Each row was made from one small tree. Brackets hold a mark, then the marks that hang from it, in alphabetical order. Every link used is in the known rows. Write each row's tree.
In the rows, zero is written as 128.
Known rows
[G [W [V [E A]]]]: [ 89 146 147  99 114 163  68 151 107 110 108 126 134  96 138  97 102  97]
[W G [V E]]: [ 99 135 139  72 101 142  57 162 130 131 106 134 126 103 110  89  80  95]
[W G V]: [106 133 143  88 115 148  83 171 138 151 106 125 147 112 119  85  92  98]
[E [A T] [V G W] Y]: [107 149 104 133 153 209  75 119 123 104 110 127  96 133 185 117  67 157]
[T [G [W [V [E Y]]]] X]: [ 68 146 138 123 120 175 102 181 145 107 129  89  99 111  80 128  60 138]
[T [G W]]: [ 65 152 135 126 145 140 114 179 141 167 111  96 137  99 106 123 109 118]
[Y [E [A T] [V [G W]]]]: [ 75 139 133 129 113 158  88 172 121 128 109 126  99 106 182 134  92 121]
[T [G [W V]] X]: [ 73 142 145 123 138 161 113 198 160 130 123  90 140 110  64 114  93 120]
[V [E [A T] Y] G W]: [ 99 153 101 126 139 188  75 106 117  93  93 115 101 119 155 109  66 156]
[T [G [W [V E]]] X]: [ 66 144 141 106 124 156  87 189 152 112 123 100 120 101  55 118  80 116]
[G [W [V E]]]: [ 89 139 155  66 123 158  60 178 108 110 110 122 125  94 119  99  91  80]
[Y [E A]]: [ 87 128 119 128 119 145  95 139 115 172 107 135 157  82 166 108 126 121]
[A [E Y]]: [ 91 140  96 123 172 163 106 143 115 184 120 136 141  85 187 106  91 127]
[V [E Y]]: [ 88 145 107 100 138 162  74 139 102 146 116 120 115  93 151 118  88 127]
[V [E Y] G W]: [ 83 144 123  90 129 175  69 120 136  94 100 103 107 118 144 117  41 146]
[V G W]: [ 88 141 130  91 147 161  80 136 151 119  93 105 147 116 129 103  74 126]
[A T]: [108 142 100 100 174 157  82 171  97 168 104 129 139  92 125  97 133  99]
[W G [V [E Y]]]: [101 137 137  88  97 162  72 154 122 126 112 122 108 112 135  99  60 120]
[W [V E G]]: [ 85 133 127  73 112 158  56 148 134  94 102 110 134 104 116 108  76 102]
[W G [V [E A Y]]]: [101 145 129 121  88 167  80 126 123 128 110 127 116 114 156  97  71 138]

Which tree is each row?
[ 57 163 132 124 109 140  88 133 137 114  98  98 127 105 151 126  84 130]
[V [E A] [G W]]
[108 153  94 132 164 196  77 123 110 116 112 133 104 109 122 100  81 156]
[V [E [A [T X]] Y] W]
[100 143  73 131 197 186  88 169 115 171 141 155 100  95 166 117  82 137]
[A [E V Y] [T X]]
[116 151  96 142 177 213  76 136 118 127 129 142  99 124 152 108  84 159]
[E [A [T X]] [V W] Y]
[106 143 120 109 155 186  51 120 122 134 118 154 136 108 171  98 101 126]
[E A [V W]]
[ 82 131  87 160 138 164  92 168 137 165 131 140 112  94 116 132 118 147]
[Y [E [A [T G X]] V]]
[ 94 138 119 133 167 183 122 188 115 149 117 122 112  99 140 104  83 115]
[A [E Y] [T [G [W V]]]]
[ 96 150 104 110 144 169  59 114 123  99  85 127 120 110 130  98  86 131]
[V [E [A T]] G W]
[ 89 125 118 120 118 159  68 143 113 165 124 155 133  87 188 120 115 120]
[Y [E A V]]
[ 87 137 110 107 161 190  75 126 146 124 121 137 109 114 203 118  33 145]
[A [E [V G W] Y]]
[ 87 143 116 122  98 182  78 113 126  90 107 103 124 116 160 116  67 146]
[W [V [E A Y] G]]
[ 98 136 125  92 156 154  60 146 150 167 118 172 120 103 175  88  58 114]
[A [E [V [W G]]]]
[ 93 150  84 160 159 159 106 145 120 174 105 120 145  96 116 107 143 135]
[E [A [T G]]]
[103 144 102 123 117 191  77 128 105  88 101 112 108 115 151 108  79 138]
[W [V [E [A T] Y] G]]
[104 140  93 143 128 192  84 136 102 121 113 122 108 103 120 107 104 140]
[W [V [E [A [T G]] Y]]]
[ 85 140 120 105 102 163  63 121 133  95 100 114 145 105 136 105  88 121]
[W [V [E A] G]]
[102 152  88 117 150 157  63 134  89 149 102 144 128  84 136  99 132 113]
[V [E [A T]]]
[100 123 109 135 140 181  69 145 124 145 114 157 108  99 141 111 106 133]
[Y [E [A [T G]] [V W]]]
[ 67 143 119 171 133 146 134 188 140 166 113 110 122  94  95 126 116 142]
[Y [E [A [T [G W] X]]]]
[ 89 155  97 123 149 171  70 123 144  94  95 118 120 114  99 105  76 150]
[V [E [A [T X]]] G W]
